Each row comes from the steps of one path. Every step used is in the known rows, and no mark comes twice. Write the path behind each row, first mark first.
Known rows:
k m: [-39.2 -24.6  24.7 -10.6  24.7  26.8   0.4   2.0 -33.0  12.7 -45.9  10.7
 -14.2  13.5  -1.3   3.3 -18.9  -5.8 -12.8 -44.4 -22.2  13.5  -0.9  25.5
 -28.8]
u l v: [-44.1 -18.2   3.2  19.1  12.7 -15.3  -0.6   4.2 -33.8  -5.4 -39.4  -6.9
 -24.5 -15.9  -3.2   0.2 -26.8  16.7 -27.2 -54.7 -33.6 -48.8  -7.4  -4.1
 -26.6]
h m d l v w k: [-48.8 -16.7 -10.7  40.5  29.5 -10.4  24.5   3.5  -1.7 -30.3 -64.8 -22.0
 -50.3  54.7 -39.7 -25.6 -86.3   8.2 -45.4 -17.4 -49.4  33.3 -39.3  51.2
  -9.3]
m d l v w h: [-62.8 -37.9 -26.9  41.9  31.2  22.7  44.0  12.1  -6.1   3.7 -44.2 -25.4
 -46.5  10.3 -36.6  -4.9 -13.7  17.2   0.4 -35.7 -52.1  -3.1 -19.8  14.9
  -4.8]
e w: [-39.6 -19.9  34.1 -10.7  21.4 -30.4  22.9 -23.1  -7.7 -27.9 -54.2 -12.8
 -22.1  23.7  -1.5  23.9 -33.4 -21.8 -13.4 -43.4 -22.4   4.1 -25.1 -11.2
  -6.2]
w h: [-24.4 -59.7   3.9 -19.6  15.9   8.6   4.4 -22.0 -26.4  -2.1  -9.0  -7.2
  -8.3   5.5 -13.3   5.5 -15.2  -1.6   4.0 -33.0 -37.0 -25.5  -3.5 -17.2
 -17.5]
l v w x: [-38.8 -33.6   8.4  14.9   5.6 -19.7  22.3  -3.6 -28.1  -3.8 -35.0  -0.7
 -58.5  39.8 -27.5  12.5 -32.8   9.9 -10.9 -44.9 -22.7   4.5 -39.2  24.6
 -19.2]
k l v: [-44.4  -7.6  13.9  24.2  16.5   7.1   6.5  -4.1 -32.7  -4.2 -44.0  -1.3
 -17.7  -0.6  12.1  22.0  -8.2   0.7 -10.5 -56.5 -26.8 -12.9 -31.3  -4.3
 -35.6]
w k l d: [-25.6 -38.4  30.9   9.8   3.1  -3.6   4.3 -46.8 -62.1 -14.6 -32.5 -17.3
 -21.4  38.0  -6.4  21.0 -30.7 -16.4  -1.9 -49.3  -9.4   7.9 -19.2  -3.7
  -0.4]
d l v w x: [-25.4 -29.4 -10.4  29.7  30.3   3.0  39.3  18.0 -23.7   6.7 -40.4  -6.8
 -65.7  38.4 -38.9  -0.5 -47.9  12.6  -5.0 -34.5 -23.5  21.6 -48.1  41.7
 -14.2]
m h: [-16.3 -17.4  42.0  -5.9  21.4  -1.8   9.5  -7.6 -44.0  -8.0 -52.0  -6.9
  -1.5  19.2  17.3  12.9 -34.7 -23.7   0.4 -36.2 -39.3  23.0  -4.3  -7.1
 -35.9]
u l: [-16.2 -33.7   0.0  -2.7  15.7 -13.6  -1.0  -3.8 -52.2  -8.4 -34.0  -8.8
 -12.2 -14.4  -6.0   1.1 -34.9   7.7 -27.8 -45.3 -31.2 -29.4   1.2  -5.2
 -29.1]
w k m: [-30.0 -32.5  34.0 -17.6  24.1  25.8 -18.2 -13.8 -52.3   1.9 -40.6  -2.6
  -8.2  46.1 -18.5 -10.5 -50.0 -14.8 -15.6 -42.4 -25.1  -2.3   5.3  26.6
  -9.5]
h m: [-16.1 -30.4  13.1  -9.9  16.2 -23.8   0.9 -14.4  -9.6 -20.3 -35.1   6.5
 -15.7  14.3   1.0  -7.0 -60.7  -8.7 -44.6 -22.0 -28.4  21.7 -28.7  16.8
 -38.3]
h m d: [-35.1 -29.5  11.4   6.6  19.5 -30.9  18.5  -0.5 -15.7 -13.5 -53.9  -0.7
  -9.4  10.1   5.8  -1.0 -65.9 -15.1 -52.7 -15.4 -50.2  27.6 -20.4  22.8
 -44.4]
e w k: [-32.0 -29.3  42.4 -17.5  13.2 -32.7   5.2 -39.3 -17.9 -35.5 -47.0 -22.3
 -18.8  57.0 -19.2  15.8 -65.3 -27.3 -14.8 -40.6 -24.8 -11.3 -14.6 -10.1
   9.0]
x w: [-13.0 -28.7  36.8  -8.0  13.1 -39.2  11.9  -3.1 -44.4 -18.8 -30.6  -0.4
 -21.6  30.5   0.8  29.1 -51.4 -20.0 -16.3 -43.6 -33.6  15.0  -1.4  14.1
  -5.4]
x w h m d l v: [-55.9 -31.7  -0.1  31.3  41.8 -20.3  34.2  20.1  -3.5 -10.7 -42.5  -9.5
 -21.4  22.0 -10.2 -14.2 -62.2   8.8 -30.3 -28.3 -71.0  -0.2 -16.4  42.4
 -13.9]
h m d l v w x: [-41.7 -29.5 -16.9  43.7  36.3 -17.1  47.7  26.8 -14.0  -0.8 -64.9  -8.6
 -62.1  36.1 -25.5 -18.3 -76.2   9.8 -45.9 -16.0 -45.3  44.0 -50.0  63.6
 -35.5]
v l: [ -6.5 -24.2  23.1 -17.5  36.7  29.8   3.7 -10.0 -21.6 -13.4 -32.4 -18.4
 -21.4  10.8 -16.4  28.3 -22.3 -22.7  -7.9 -27.2 -25.6  15.9 -29.1 -17.3
 -27.0]
l v w h m d: [-66.8 -33.2 -18.0  17.7   8.6 -19.0  29.6  -8.8   7.4 -18.7 -53.1  -4.0
 -36.2  13.5 -17.0  -9.1 -21.2  24.4 -33.6 -29.1 -54.5   2.9 -21.6  29.6
 -21.6]
d l: [-10.1 -31.8  -1.3   8.1  38.6  15.7  22.6   8.9 -19.3   2.0 -27.8  -9.8
 -25.5  13.2 -25.0   2.2 -52.0 -10.6  -8.9 -21.5 -25.8  17.4 -26.0   4.0
 -21.3]
w e: [  0.3 -32.7  19.6  -0.2  14.3  -6.5   8.0 -20.1 -27.9 -26.7 -29.8   3.2
   0.3  29.8  -6.7   1.5 -43.5 -24.1 -12.1 -21.8 -28.0   2.9   1.9  20.2
  -5.8]
d l v w h: [-43.7 -40.8 -28.1  21.6  27.7  25.5  31.8   0.6   0.4  -6.0 -23.4 -11.5
 -52.2  10.8 -39.1  -4.8  -6.8  26.3  14.9 -36.1 -33.4  -7.1 -31.3  10.7
   2.4]

Which path is each row?
[-53.6  -8.2 -21.7  45.7  32.6  -4.2  42.1  20.1   8.0 -17.2 -71.1  -8.1
 -55.8  16.7 -23.4 -11.0 -57.0  16.9 -42.0 -20.8 -50.0  42.8 -46.1  53.8
 -29.2] : h m d l v w
[-41.7 -11.9   4.4  30.9  39.2  16.4  25.7  11.5  -3.1   6.1 -32.9  -8.5
 -36.5  14.1 -24.1  -1.4 -37.5   5.9  -6.0 -30.7 -31.7  -5.9 -32.2  15.6
 -20.0] : d l v
[-20.1 -15.3 -10.6  41.7  24.6  13.3  34.2   2.8  -2.6 -25.6 -48.2  -7.3
 -46.8  31.3 -32.7  -8.8 -35.6   3.5  -3.9 -25.8 -26.4  20.0 -25.4  51.2
  15.1] : d l v w e
[-28.6 -53.3 -41.5   8.5  33.4   6.3  36.7   2.4  -6.8 -11.6 -45.9 -18.0
 -37.1   9.3 -31.1 -20.6 -44.3  13.3 -28.2 -13.0 -51.1  38.3 -28.5  33.9
 -23.1] : v w h m d l
[-33.8 -37.6  15.2   8.8   2.5 -25.0  20.5 -21.3 -51.2  -7.6 -37.9 -16.4
 -36.4  -8.5  -3.5  10.9 -16.4  13.3 -21.8 -49.4 -12.4 -15.6  -4.2   4.9
  -9.8] : u l d
[-25.1 -11.8  -0.8  31.4   6.1   4.1  16.7 -14.3 -32.7 -35.4 -59.5   1.4
 -26.6  22.7   3.7  19.0  -5.7   2.6  -4.7 -53.4 -19.0  10.8 -26.5  28.2
   0.3] : k l v w e
[-42.9  -7.3  -4.0  25.4   7.0   2.2   9.8  -5.8 -31.3 -13.5 -55.5  -1.0
 -45.5   8.4  -0.2  29.8   0.4  13.7  -6.5 -61.9 -22.0  12.0 -41.5   4.5
 -21.3] : k l v w
[-59.5  -8.9  -7.0  43.9  45.4  -1.5  32.3  21.0   8.2  -5.0 -62.7  -7.3
 -28.3  13.1 -11.4 -20.4 -63.7   4.1 -49.6 -15.1 -54.3  19.3 -36.1  38.1
 -41.6] : h m d l v
[-24.8 -41.3  40.2 -12.9  21.8 -38.0  33.0 -17.4 -28.8 -10.4 -43.1  -7.1
 -27.8  38.4  -7.8  17.7 -55.3 -24.2 -15.0 -39.0 -17.7   1.9 -26.9   4.4
 -15.2] : e w x
[-39.7 -27.7  -6.1  26.0  36.1  44.9  19.8  18.2 -44.9   7.8 -74.2 -16.7
 -39.8  47.3 -41.8 -12.9 -62.4  -7.7 -19.8 -35.9 -38.4  46.0  -2.9  53.6
  -0.7] : v w k m d l
[-27.2 -27.8  -9.3  22.9  44.3  -1.3  32.8  15.9  -9.4   0.3 -55.9 -10.6
 -19.0  10.7 -13.0 -13.7 -78.4 -10.7 -49.9  -9.0 -52.5  40.2 -30.5  30.5
 -41.6] : h m d l
[-32.8 -19.1  -8.1  27.8  21.4  11.7  13.9  -0.9 -13.9 -20.0 -39.3 -21.3
 -59.6  52.7 -47.4  -3.0 -58.3   9.9  -7.8 -35.7 -29.9   8.0 -31.1  26.2
  10.7] : d l v w k
[-41.6 -39.0 -33.9  14.3  28.5  11.2  25.8  -1.3  22.3 -17.8 -32.2  -2.7
 -49.1  13.0 -31.9 -25.1 -22.0  31.6 -14.8 -23.8 -33.8   8.3 -43.0  36.0
 -12.1] : d l v w h m
[-31.8 -30.1  -1.2  22.0   7.5 -10.1  23.7   0.2 -50.7  -0.2 -46.0  -0.3
 -46.8  25.3  -3.8  22.5 -19.6  10.4  -3.0 -60.9 -19.1   9.4 -50.3  13.3
 -29.5] : k l v w x
[-27.3 -37.0  -7.3  18.4   0.9 -28.9  16.6   5.8 -51.9  -7.0 -44.8  -2.1
 -51.5  10.5 -21.1   5.6 -37.6  28.9 -26.2 -56.3 -24.7 -31.0 -23.3  22.4
 -21.6] : u l v w x
[ -5.2 -34.6   0.0  -1.8   1.6   0.2 -11.2 -27.2 -60.7 -31.6 -43.5 -17.2
 -29.0  39.9 -20.3  19.1 -42.2  -6.6  -6.0 -49.9 -21.2  23.5 -26.7   4.4
  -4.9] : v w k l
[-30.0 -30.5  -5.5  30.6  39.3  15.9  34.9  21.9 -31.8  11.2 -49.7 -23.1
 -20.8  10.0 -18.2   3.5 -59.6 -19.0 -23.7 -18.3 -48.8  22.8 -16.6  11.4
 -28.9] : m d l
[-34.8 -14.0 -21.0  52.8  31.5  -6.7  44.5  11.9   5.7 -34.5 -72.0  -4.9
 -37.6  32.9 -22.1 -25.8 -60.1   3.8 -42.4 -10.9 -45.3  43.5 -31.4  82.2
  -7.4] : h m d l v w e
[-62.7 -33.6 -21.7  26.1  11.5  -1.8  26.0  -5.5 -15.6 -19.0 -60.3  -4.4
 -26.3  -3.2   2.7   3.5  -5.3  24.1 -26.2 -44.7 -52.0   2.8 -40.2  17.2
 -36.7] : k l v w h m d
[-80.0 -26.4   0.1  30.0  49.3 -12.4  49.2  -0.7  33.5 -16.6 -63.1 -20.0
 -26.1  13.7 -13.2 -17.3 -41.8  10.7 -24.0 -25.0 -55.2  -6.5 -37.0  21.8
 -15.4] : e w h m d l v
[-74.0  -3.5 -10.6  50.3  44.4  45.8  40.5  38.4 -14.6  16.3 -85.2  -7.5
 -57.6  18.1 -24.1  -7.1 -18.4  13.7 -18.9 -48.1 -40.8  37.5 -20.2  62.1
 -20.0] : k m d l v w
[-70.2 -13.0  17.4  46.2  50.4  49.2  16.6  23.7 -27.8  21.4 -64.9 -11.0
 -25.9  44.2 -30.7 -20.3 -60.6  -5.7 -22.5 -38.5 -48.2  -0.1  -3.4  48.3
 -11.3] : w k m d l v
[-30.8 -30.6  21.8  14.7   9.3  -0.8  22.0 -29.8 -48.0  -6.7 -37.7  -7.3
 -28.7   4.1  10.4  30.2  -0.9 -10.4  -1.4 -52.5  -6.4  19.2 -26.1  -4.0
 -17.2] : k l d
[-79.8 -31.6 -25.4  38.9  42.0  54.9  40.8  23.2  -9.7  26.4 -67.5  -8.4
 -43.2  14.2 -35.3 -15.5   6.3  24.7   1.1 -47.0 -45.2   7.6  -8.1  47.3
  -8.5] : k m d l v w h
[-90.2  -1.4  34.3  41.1  56.7  22.1  33.0  12.4  -2.1   1.3 -88.1 -22.2
 -30.1  55.5 -22.3  -8.5 -59.1 -12.3 -14.3 -47.9 -37.7  -4.6 -13.8  43.7
   2.1] : e w k m d l v
[-38.5 -25.2  28.8  22.5  46.8  16.6   9.3  26.1 -62.5   7.8 -62.0 -10.9
 -17.8  58.7 -22.3  -6.2 -87.8 -25.3 -24.9 -40.6 -48.4  29.4  14.9  61.9
   2.7] : x w k m d l
[-40.4 -17.3  23.4  17.4  14.1   8.6 -11.6 -17.9 -43.1 -13.2 -35.6  -9.1
 -12.5  34.6  -7.2  12.0 -38.1  -5.1  -8.7 -54.7 -31.9 -26.8 -27.5 -12.0
 -15.4] : w k l v
